What can hang from each mark:
j_550: j_33 j_849
j_474: j_454 j_550 j_758 j_986
j_738: j_251
j_986: j_251 j_474
j_454: j_849
j_33: j_758
j_758: j_33 j_849
j_251: j_738 j_986
j_849: j_454 j_550 j_738

Each row was made from one small tree. The marks that hang from a mark follow it in brackets, in the order of their numbers. Every link used is in the known rows. Write each row's tree.
Known rows:
j_758(j_849(j_454)): [-0.94  1.41 -0.39  0.72  1.40 -1.50 -0.97  2.28  3.30 -1.29 -1.09 -1.53
  3.13  0.05  2.09  1.22 -0.12 -3.44 -1.84 -0.73  0.22 -2.39 -1.89  1.86
 -0.88 -0.36]
j_738(j_251): [-1.55  1.46 -1.03 -2.05  1.06 -1.67 -1.89 -3.15  1.98 -2.23  1.91  3.39
 -1.88 -0.76 -0.82 -1.19  0.00 -0.16 -1.30  0.98 -0.29 -1.76  0.27  0.96
 -1.15 -3.18]
j_550(j_33 j_849(j_454)): [-2.21  2.18  1.50 -1.46 -1.46 -2.35 -1.82  1.08  2.45 -3.14 -4.23 -1.56
  5.66 -0.46  4.42  3.75  0.21 -4.07  0.00 -2.06  2.08 -1.69 -4.75  2.09
 -0.79  1.14]
j_550(j_33(j_758) j_849(j_454 j_738(j_251))): [-1.24  3.49  0.95 -0.57 -2.06 -3.98 -0.53 -0.57  3.51 -3.82 -5.32 -2.21
  3.82 -3.09  1.75  3.52 -1.02 -2.90 -1.77  0.47 -0.28 -2.38 -5.18  2.42
 -1.18  0.65]
j_758(j_33 j_849): [-1.61  2.36  0.07 -1.12  0.41  0.28  0.28  1.40  2.08 -0.78  0.60  0.18
  3.09 -0.34  1.31  2.91  0.24 -2.13 -3.16 -0.09  1.31 -0.81 -1.88  0.69
 -1.50  0.33]
j_454(j_849(j_550(j_33))): [-0.46  1.07  0.52 -1.39 -1.88 -0.91 -0.99  0.59  1.28 -0.55 -0.91 -3.30
  4.63  0.32  3.50  2.64  2.82  0.47 -1.44 -2.09  1.01 -0.18 -2.50  1.49
 -2.62  2.19]
j_550(j_33(j_758)): [-2.34  2.16 -1.15 -2.20 -1.04 -1.14 -1.66 -0.54  2.07 -2.65 -0.88  0.55
  2.25 -1.84  1.68  2.59 -1.26 -0.15 -1.87  1.24  0.83 -1.53 -3.85  1.14
 -2.43  0.67]
j_738(j_251(j_986(j_474))): [-1.97  1.65 -1.69 -3.62  1.80 -1.10 -2.90 -3.30  1.49 -1.38  3.31  5.91
 -3.34 -0.64 -1.70 -3.38 -0.95  1.10  0.81  0.94 -1.21 -1.86  1.71  1.37
 -0.94 -4.54]
j_251(j_738 j_986(j_474(j_454(j_849)))): [-1.69  0.53 -1.27 -2.99  1.34  2.04 -4.40 -0.51  0.41  0.00  4.12  4.81
 -1.16 -0.54  0.01 -2.12  0.99  2.20  2.85 -0.81 -1.75 -0.62  2.91  1.90
 -1.11 -4.35]
j_454(j_849(j_550 j_738)): [ 0.75  0.96  0.73  0.41 -1.63 -1.57  0.02 -0.67  1.21 -0.35 -0.70 -4.74
  3.12 -1.11  2.03  2.08  3.34  1.16 -1.54 -0.93 -0.83 -1.07 -0.56  1.99
 -3.35  0.23]
j_986(j_251 j_474(j_550 j_758(j_33))): [-2.60 -3.48 -1.23 -3.25 -0.95  5.86 -1.16 -1.01  0.88  3.69  4.64  1.36
  0.89  0.29  2.57  3.18  0.44  1.90  3.77 -1.40  3.90 -0.10 -0.93 -0.23
 -1.35 -0.21]
j_454(j_849(j_550(j_33) j_738)): [ 0.56  1.27  1.10 -0.07 -2.05 -1.81 -0.45 -0.71  1.01 -0.49 -1.76 -4.68
  3.99 -0.83  2.33  2.92  2.67  1.13 -1.59 -1.41 -0.38 -0.92 -2.40  1.77
 -3.39  0.80]
j_33(j_758): [-2.02  1.88 -2.36 -1.36 -0.51 -0.69 -0.31 -0.15  2.95 -2.55  1.07  0.33
  0.43 -3.15  0.93  0.97 -0.22  0.08 -2.32  2.87 -0.37 -1.83 -0.30  1.69
 -2.43  0.06]
j_550(j_33 j_849(j_454 j_738)): [-1.21  2.35  2.06 -0.15 -1.64 -3.28 -1.33 -0.25  2.14 -3.04 -5.05 -2.93
  4.96 -1.64  3.23  4.04  0.04 -3.34 -0.13 -1.39  0.66 -2.45 -4.67  2.35
 -1.50 -0.27]
j_986(j_251(j_738) j_474(j_550)): [-2.14 -2.02 -0.93 -2.23  0.79  5.48 -4.12 -2.79  1.46  2.48  5.14  4.67
 -1.40  0.48  0.54  1.02  1.00  1.95  3.77 -1.21  1.63  0.37  0.92  1.43
 -1.25 -4.11]
j_738(j_251(j_986(j_474(j_550)))): [-1.64  1.05 -1.39 -3.29  1.59 -0.34 -3.10 -3.56  1.41 -0.76  3.44  5.20
 -2.99  0.02 -0.95 -2.83 -1.19  0.78  1.22  0.60 -0.48 -1.73  1.40  0.98
 -1.08 -3.89]
j_738(j_251(j_986)): [-1.58  1.97 -1.99 -3.11  1.44 -1.74 -2.48 -3.88  1.44 -2.14  2.85  5.60
 -2.99 -0.89 -1.72 -2.90 -0.94  0.08 -0.03  1.60 -1.69 -2.25  1.50  1.32
 -1.61 -4.83]
j_738(j_251(j_986(j_474(j_454)))): [-1.77  1.14 -1.86 -3.65  1.70 -0.82 -2.48 -2.40  1.01 -1.32  3.24  5.03
 -2.83 -0.11 -1.51 -3.45 -0.54  1.61  0.81  0.44 -0.78 -1.87  1.64  0.99
 -0.46 -3.91]
j_550(j_33(j_758) j_849): [-2.41  3.63  0.03 -3.17 -2.57 -1.23 -1.27  0.34  2.20 -4.28 -2.88 -0.16
  4.78 -2.11  3.12  4.47 -0.44 -2.32 -0.57  0.97  0.91 -0.89 -4.76  1.94
 -1.95  2.09]
j_251(j_738 j_986(j_474(j_454))): [-2.01  0.69 -1.85 -3.04  1.67  1.95 -4.84 -1.28  0.77 -0.25  4.63  5.78
 -2.02 -0.59 -0.74 -2.55  0.40  1.94  3.06 -0.60 -1.90 -0.96  2.65  1.89
 -0.94 -5.10]
j_758(j_33 j_849(j_550 j_738(j_251))): [ 0.10  3.40 -0.08  0.03 -0.59 -1.70  0.52 -1.43  3.30 -0.23 -0.18 -1.62
  2.06 -0.48 -1.50  2.44  0.71 -1.18 -4.02 -0.75 -0.83 -1.06 -3.53  1.22
 -1.87 -0.23]
j_849(j_454 j_550 j_738(j_251(j_986(j_474)))): [ 0.51  1.43 -0.92  1.64  0.14 -4.76 -1.45 -3.25  4.69  0.46 -0.97 -2.41
 -0.77 -0.93 -1.78 -2.19  0.76 -0.09 -1.18 -2.46 -2.38 -3.47 -1.70  2.87
 -1.12 -2.96]
j_251(j_986(j_474)): [-2.35  1.08 -1.88 -3.57  1.52  0.30 -2.98 -1.32  0.73 -0.57  3.66  4.64
 -1.63 -0.79  0.19 -2.57 -0.59  1.45  2.49  0.45 -0.84 -1.99  2.40  1.94
 -1.84 -3.96]
j_474(j_454 j_550 j_758 j_986(j_251)): [ 0.84 -7.57 -3.05 -1.73 -1.44  5.95 -0.25  0.30 -1.95  1.04  3.88 -5.65
  2.11  1.96  5.62  5.20  1.97  0.92  4.57 -1.69  4.69 -1.53 -2.31 -1.02
 -1.14  2.63]
j_33(j_758(j_849(j_454))): [-1.38  2.33 -2.04  0.04  0.09 -1.39  0.16  2.25  4.27 -2.22 -0.83 -1.41
  2.32 -2.44  1.41  1.46 -0.83 -2.04 -3.25  2.02 -0.54 -2.18 -1.87  2.05
 -1.52  1.28]
j_33(j_758(j_849(j_454 j_550 j_738))): [-0.26  2.81 -2.08  1.14 -0.81 -2.37  0.41  0.97  4.92 -1.65 -1.46 -3.51
  2.40 -2.62  0.20  1.71 -0.25 -1.43 -3.59  1.34 -1.77 -2.44 -3.01  2.54
 -2.15  1.27]
j_33(j_758(j_849(j_738))): [-0.74  2.94 -1.95 -0.22 -0.25 -1.14  0.28  0.33  3.16 -2.58 -0.20 -1.10
  1.26 -3.31 -0.14  1.91 -0.92 -0.58 -2.91  3.42 -1.94 -2.17 -1.51  2.02
 -2.76 -0.08]
j_758(j_33 j_849(j_454 j_738(j_251))): [-0.43  2.25  1.00  1.45  0.91 -2.46  1.02  0.49  3.41 -0.36 -1.86 -1.84
  2.16 -1.29 -0.12  1.98 -0.30 -2.72 -4.34 -0.58  0.03 -2.31 -2.32  1.13
 -0.75 -1.14]

Which tree is each row?
[-0.59  2.94 -2.18  0.18  0.41 -2.46  0.13  0.26  4.03 -2.24 -0.91 -0.48
  0.53 -3.22 -0.73  0.22 -1.63 -1.35 -3.01  2.96 -2.51 -2.94 -1.24  2.30
 -1.96 -0.91]
j_33(j_758(j_849(j_454 j_738(j_251(j_986)))))
[ 0.43 -4.09 -1.86 -0.80  0.68  3.78 -2.12 -3.20 -0.46 -0.47  3.68 -0.75
 -1.03  1.09  3.38  3.09  1.38 -0.35  2.68 -0.17  3.02 -1.25 -0.15  1.38
 -2.32 -1.87]
j_474(j_550 j_986(j_251))
[-1.61 -2.18  0.05 -1.76  0.55  2.84 -2.05  1.37  0.37  1.33  2.66 -1.75
  1.47  1.90  3.40  0.51  1.11  2.07  2.07 -2.45  3.77 -0.78 -0.03 -0.17
 -0.06  1.17]
j_986(j_474(j_454 j_550))
[-1.31  2.82 -0.69 -0.82 -0.44 -2.48 -1.17 -0.20  3.07 -2.57 -2.51 -0.50
  2.42 -1.88  0.64  2.44 -2.02 -1.22 -2.87  1.11 -0.25 -2.16 -4.93  1.42
 -1.87  0.42]
j_550(j_33(j_758(j_849(j_454 j_738(j_251)))))
[ 0.60  0.78 -0.32  3.28 -0.75 -4.37 -0.57 -1.74  4.64  0.24 -2.11 -5.88
  1.87 -1.18  0.46  0.52  1.95 -1.17 -2.14 -2.68 -1.19 -3.45 -2.68  2.77
 -1.99 -1.18]
j_849(j_454 j_550 j_738)
[-1.83  0.59 -1.17 -2.48  1.44  2.62 -5.66 -2.95  1.28  0.56  4.89  6.04
 -2.23 -0.43  0.04 -1.66 -0.52  0.70  3.65 -0.34 -1.44 -0.77  2.41  1.93
 -1.88 -5.04]
j_251(j_738 j_986(j_474(j_550)))
[-2.27  1.49 -1.66 -2.95  1.78  1.59 -5.38 -2.57  1.42 -0.39  4.72  7.07
 -2.75 -1.37 -1.03 -2.41 -0.21  1.20  3.08  0.06 -2.47 -0.98  2.79  2.48
 -1.66 -5.97]
j_251(j_738 j_986(j_474))
[-0.56  1.90  1.05  1.80  0.64 -1.90  1.12  1.51  3.12 -0.14 -1.99 -3.03
  3.31 -1.39  1.03  2.80  0.10 -2.83 -3.99 -0.76  0.42 -2.34 -2.31  1.31
 -1.27 -0.54]
j_758(j_33 j_849(j_454 j_738))
[-1.18  3.62  1.05 -2.70 -1.54 -2.60 -2.05 -3.02  0.83 -3.84 -2.72  1.13
  2.44 -1.67  0.75  2.74 -0.77 -1.70  0.78  0.45 -0.92 -1.83 -3.64  1.97
 -2.27 -2.19]
j_550(j_33 j_849(j_738(j_251(j_986))))
[-1.77  0.09 -1.53 -3.56  1.10  0.80 -2.03  0.68 -0.40 -0.20  3.02  2.39
  0.00  0.00  1.23 -2.28  0.62  2.44  2.33 -0.47 -0.10 -1.61  2.52  1.35
 -1.28 -2.32]
j_251(j_986(j_474(j_454(j_849))))
[-0.91  2.22 -0.13  0.76 -0.31 -1.47  0.48  2.28  4.64  0.53 -1.21 -3.24
  4.74  0.68  1.78  2.64  1.23 -3.36 -4.14 -3.01  1.52 -1.16 -4.05  1.47
 -0.60  2.28]
j_758(j_33 j_849(j_454 j_550))
[-1.57 -0.18 -1.38 -2.55  1.33  3.01 -5.12 -1.68  0.63  0.71  4.77  4.68
 -1.49  0.30  0.32 -1.78  0.12  1.41  3.65 -1.03 -0.85 -0.78  2.24  1.33
 -1.18 -4.16]
j_251(j_738 j_986(j_474(j_454 j_550)))
[-0.05 -1.44 -1.70 -1.31 -1.13  0.87  0.73  2.20  0.31 -0.44  0.67 -4.50
  3.63 -0.17  1.82  2.94  0.41  0.24  0.60 -0.26  0.32 -2.42 -3.00 -0.85
 -0.97  1.91]
j_474(j_454 j_758(j_849(j_738(j_251))))
[ 1.16 -2.32  0.70 -0.20 -0.79  1.54 -0.24  0.32 -1.27  0.87  0.64 -4.90
  3.05  1.73  3.72  1.42  1.77  1.25  0.47 -1.20  2.13 -1.43  0.33 -0.85
 -1.84  1.01]
j_474(j_454(j_849(j_738(j_251(j_986)))) j_550)
[-0.55 -3.46 -0.30 -1.86 -3.40  3.74 -0.07  2.32 -0.26  0.49  0.76 -6.59
  6.38  1.60  6.84  5.48  1.27 -1.69  3.47 -2.06  4.34 -1.26 -3.25 -1.71
 -1.04  5.40]
j_474(j_454 j_550(j_849) j_758)
[-1.26 -3.74  0.25 -2.23 -1.17  4.05 -0.94  3.15 -0.28  2.45  2.23 -4.56
  3.87  1.52  5.62  2.72  1.49  2.24  3.12 -2.83  4.30 -0.36 -1.00 -1.04
 -0.33  4.15]
j_986(j_474(j_454(j_849) j_550 j_758))
[-0.48 -2.12 -2.66 -1.55  1.48  2.26 -2.69 -3.05  0.20 -2.28  3.91  2.62
 -2.65 -1.11  0.64  1.65  2.18  0.55  1.77  0.50  0.12 -1.16  0.90  2.86
 -1.81 -4.75]
j_474(j_986(j_251(j_738)))
[ 0.48 -3.87 -1.74 -0.52  0.81  4.39 -3.29 -3.82 -0.10 -0.41  4.22  0.41
 -1.58  0.80  2.80  3.18  1.58 -0.47  2.93 -0.36  2.24 -0.79  0.03  1.64
 -2.22 -2.86]
j_474(j_550 j_986(j_251(j_738)))
[-2.27 -0.13 -1.94 -3.51  0.54  2.85 -3.93 -0.64  0.73  0.72  4.80  4.70
 -0.92 -1.00  0.10 -0.90  0.22  1.77  3.35 -0.90 -1.08 -0.84  1.60  1.04
 -0.98 -3.37]
j_251(j_738 j_986(j_474(j_454 j_758(j_33))))
[-0.66  2.43 -1.65  0.96  0.02 -2.03  0.51  1.31  4.08 -2.17 -1.44 -2.42
  1.84 -3.27  0.55  1.67 -0.92 -1.55 -3.35  2.47 -1.56 -2.74 -1.84  2.25
 -2.05  0.28]
j_33(j_758(j_849(j_454 j_738)))
[-1.00  0.16 -2.06 -1.67 -1.77  0.81 -0.74  0.87  2.51 -0.19  1.34 -2.81
  3.84 -0.31  2.56  3.68  0.25 -1.68  0.75 -0.62  0.15 -1.62 -3.94  0.54
 -2.25  2.53]
j_474(j_758(j_849(j_550)))
[ 0.28  1.01  0.76 -0.77 -0.06 -1.65 -0.28 -1.53 -0.04 -1.25 -0.08 -0.87
  0.66 -1.95  0.93  0.29  1.53  1.22 -1.00  1.13 -1.59 -1.71  1.70  1.55
 -2.98 -2.60]
j_454(j_849(j_738(j_251(j_986))))
[-0.43  2.46  0.48  0.94  1.12 -2.46  0.72  0.14  3.12 -0.28 -1.40 -0.76
  1.61 -1.33 -0.54  1.12 -0.76 -2.57 -3.72 -0.27 -0.61 -2.55 -1.75  1.30
 -0.97 -1.94]
j_758(j_33 j_849(j_454 j_738(j_251(j_986))))
[ 0.89 -7.38 -2.92 -1.42 -1.33  6.57 -1.42 -0.28 -1.57  1.09  4.40 -4.45
  1.58  1.68  5.00  5.26  2.18  0.80  4.85 -1.86  3.90 -1.03 -2.13 -0.74
 -1.06  1.67]
j_474(j_454 j_550 j_758 j_986(j_251(j_738)))
[ 0.65 -5.96 -2.74 -2.37 -1.25  4.70  0.04  2.03 -2.08 -0.33  3.10 -4.12
  2.27 -0.14  4.38  4.56  4.00  2.31  3.33 -1.44  2.10 -0.63 -0.76  0.46
 -0.83  1.26]
j_474(j_454(j_849) j_758 j_986(j_251(j_738)))
[-0.93 -3.19 -2.01 -2.05 -0.81  1.89  0.08 -0.05  0.01 -1.32  2.68 -2.76
  0.85 -1.69  4.09  4.66  1.23 -0.37  1.15 -0.31  2.66 -1.65 -1.81  0.54
 -1.58  1.63]
j_474(j_758(j_33) j_986)
[ 0.48  1.71  0.14  2.14 -0.94 -5.50 -1.44 -3.18  4.75 -0.33 -3.42 -4.18
  1.48 -0.58 -0.72  0.54  0.48 -1.05 -2.72 -3.04 -1.08 -3.21 -5.33  2.27
 -1.32 -1.17]
j_849(j_454 j_550(j_33) j_738(j_251))
[-1.00  2.11  0.96 -0.53 -0.12 -2.93 -1.06 -1.07  2.59 -2.41 -2.02 -0.48
  1.23 -2.03  1.08  0.29  0.50 -2.28  0.77 -0.44 -1.01 -2.61 -0.22  2.81
 -0.66 -2.62]
j_550(j_849(j_454 j_738(j_251(j_986(j_474)))))
[-1.09  2.92  1.52 -1.04 -1.15 -3.89 -1.73 -1.58  2.15 -3.25 -4.49 -0.67
  3.31 -1.58  1.64  2.36 -0.78 -3.12  0.11 -0.90 -0.38 -2.63 -4.12  2.32
 -1.26 -1.64]
j_550(j_33 j_849(j_454 j_738(j_251(j_986))))
[-1.30 -2.19 -0.18 -2.52 -0.59  1.72 -0.33  2.35 -0.05  1.02  1.70 -2.90
  2.01 -0.31  2.75  1.19  1.59  3.38  2.00 -1.75  1.88 -0.99 -0.38 -0.18
 -0.09  1.70]
j_986(j_474(j_454(j_849(j_738(j_251))) j_758))
[ 0.39  3.07 -0.49  0.15 -0.65 -1.89 -1.39 -1.01  2.73 -1.23 -1.29 -2.68
  3.26  0.03 -0.24  2.80  0.09 -1.23 -1.69 -0.72 -1.62 -1.77 -4.90  2.00
 -2.80 -0.26]
j_758(j_849(j_550(j_33) j_738))
[ 0.36  1.20  0.27  2.65 -1.33 -4.73 -1.22 -1.78  4.35 -0.02 -3.59 -5.86
  3.14 -0.73  0.86  1.75  1.02 -1.23 -2.19 -3.32 -0.53 -3.26 -5.26  2.48
 -2.05 -0.35]
j_849(j_454 j_550(j_33) j_738)
[ 0.71  1.84  0.53 -0.98 -1.60 -2.42 -0.87 -2.09  1.00 -0.69 -1.19 -2.42
  2.34 -0.76  0.77  1.21  1.87  1.38 -1.34 -0.91 -1.45 -1.15 -1.81  1.75
 -3.14 -0.57]
j_454(j_849(j_550(j_33) j_738(j_251(j_986))))
[-2.10  0.79 -1.68 -3.37  0.60  1.11 -3.19 -1.41  0.95 -0.04  2.86  3.37
 -0.48 -0.36  1.28 -1.09 -1.69  1.10  2.43  0.51  0.23 -1.66  0.47  1.31
 -2.18 -1.85]
j_251(j_986(j_474(j_550(j_33(j_758)))))
[-0.84 -1.80 -2.06 -1.93 -1.27  1.88  0.44  3.81  0.32 -0.35  1.16 -4.40
  4.84  0.56  3.44  3.39  0.73 -0.30  0.96 -0.89  1.58 -1.94 -3.02 -0.93
 -0.75  3.28]
j_474(j_454 j_758(j_849))
[-1.68 -0.09 -1.24 -3.46  0.55  1.68 -2.61 -0.14 -0.05 -0.05  3.00  1.96
  0.50  0.79  1.99 -1.31 -0.03  0.94  3.50 -0.75  0.81 -1.54  1.56  1.02
 -1.18 -1.64]
j_251(j_986(j_474(j_454 j_550(j_849))))
[ 0.67  1.60  0.98 -0.42 -1.76 -2.33 -0.57 -1.67  1.30 -0.72 -1.63 -3.55
  2.84 -0.70  1.19  2.04  2.28  1.23 -1.93 -1.16 -0.75 -0.88 -2.44  1.60
 -2.91  0.24]
j_454(j_849(j_550(j_33) j_738(j_251)))
[-1.24 -0.35 -0.82 -2.52  1.01  3.11 -4.67 -0.89  0.25  0.95  4.24  3.77
 -0.62  0.35  1.07 -1.37  0.69  1.69  3.44 -1.23 -0.72 -0.40  2.48  1.31
 -1.29 -3.43]
j_251(j_738 j_986(j_474(j_454(j_849) j_550)))
[-2.06 -0.24 -2.28 -3.40  0.72  2.62 -4.46 -0.81  0.68  0.36  4.82  4.72
 -1.19 -0.91  0.06 -1.40  0.08  1.83  4.02 -0.66 -1.66 -1.10  1.77  1.31
 -1.08 -3.77]
j_251(j_738 j_986(j_474(j_454 j_758)))
[ 0.50  1.63  0.55 -0.08 -2.39 -1.86  0.02 -0.38  1.54 -0.75 -1.95 -4.91
  4.00 -1.54  2.15  3.11  2.34  1.28 -2.20 -0.59 -0.66 -0.94 -2.63  1.88
 -3.53  1.52]
j_454(j_849(j_550(j_33(j_758)) j_738))
[ 0.78  1.26 -0.40  2.72 -0.39 -5.16 -0.76 -3.14  5.05 -0.10 -1.95 -4.20
  0.21 -1.03 -1.14 -0.71  1.43 -1.01 -2.69 -2.36 -1.73 -3.40 -2.71  2.53
 -1.31 -2.03]
j_849(j_454 j_550 j_738(j_251))
[-1.08  0.94 -0.55  0.81 -1.12 -3.42 -2.01  0.11  4.75 -0.12 -2.40 -3.87
  4.04  0.88  2.57  1.35  1.23 -2.20 -1.99 -4.27  1.52 -2.20 -5.35  2.09
 -0.94  1.63]
j_849(j_454 j_550(j_33))
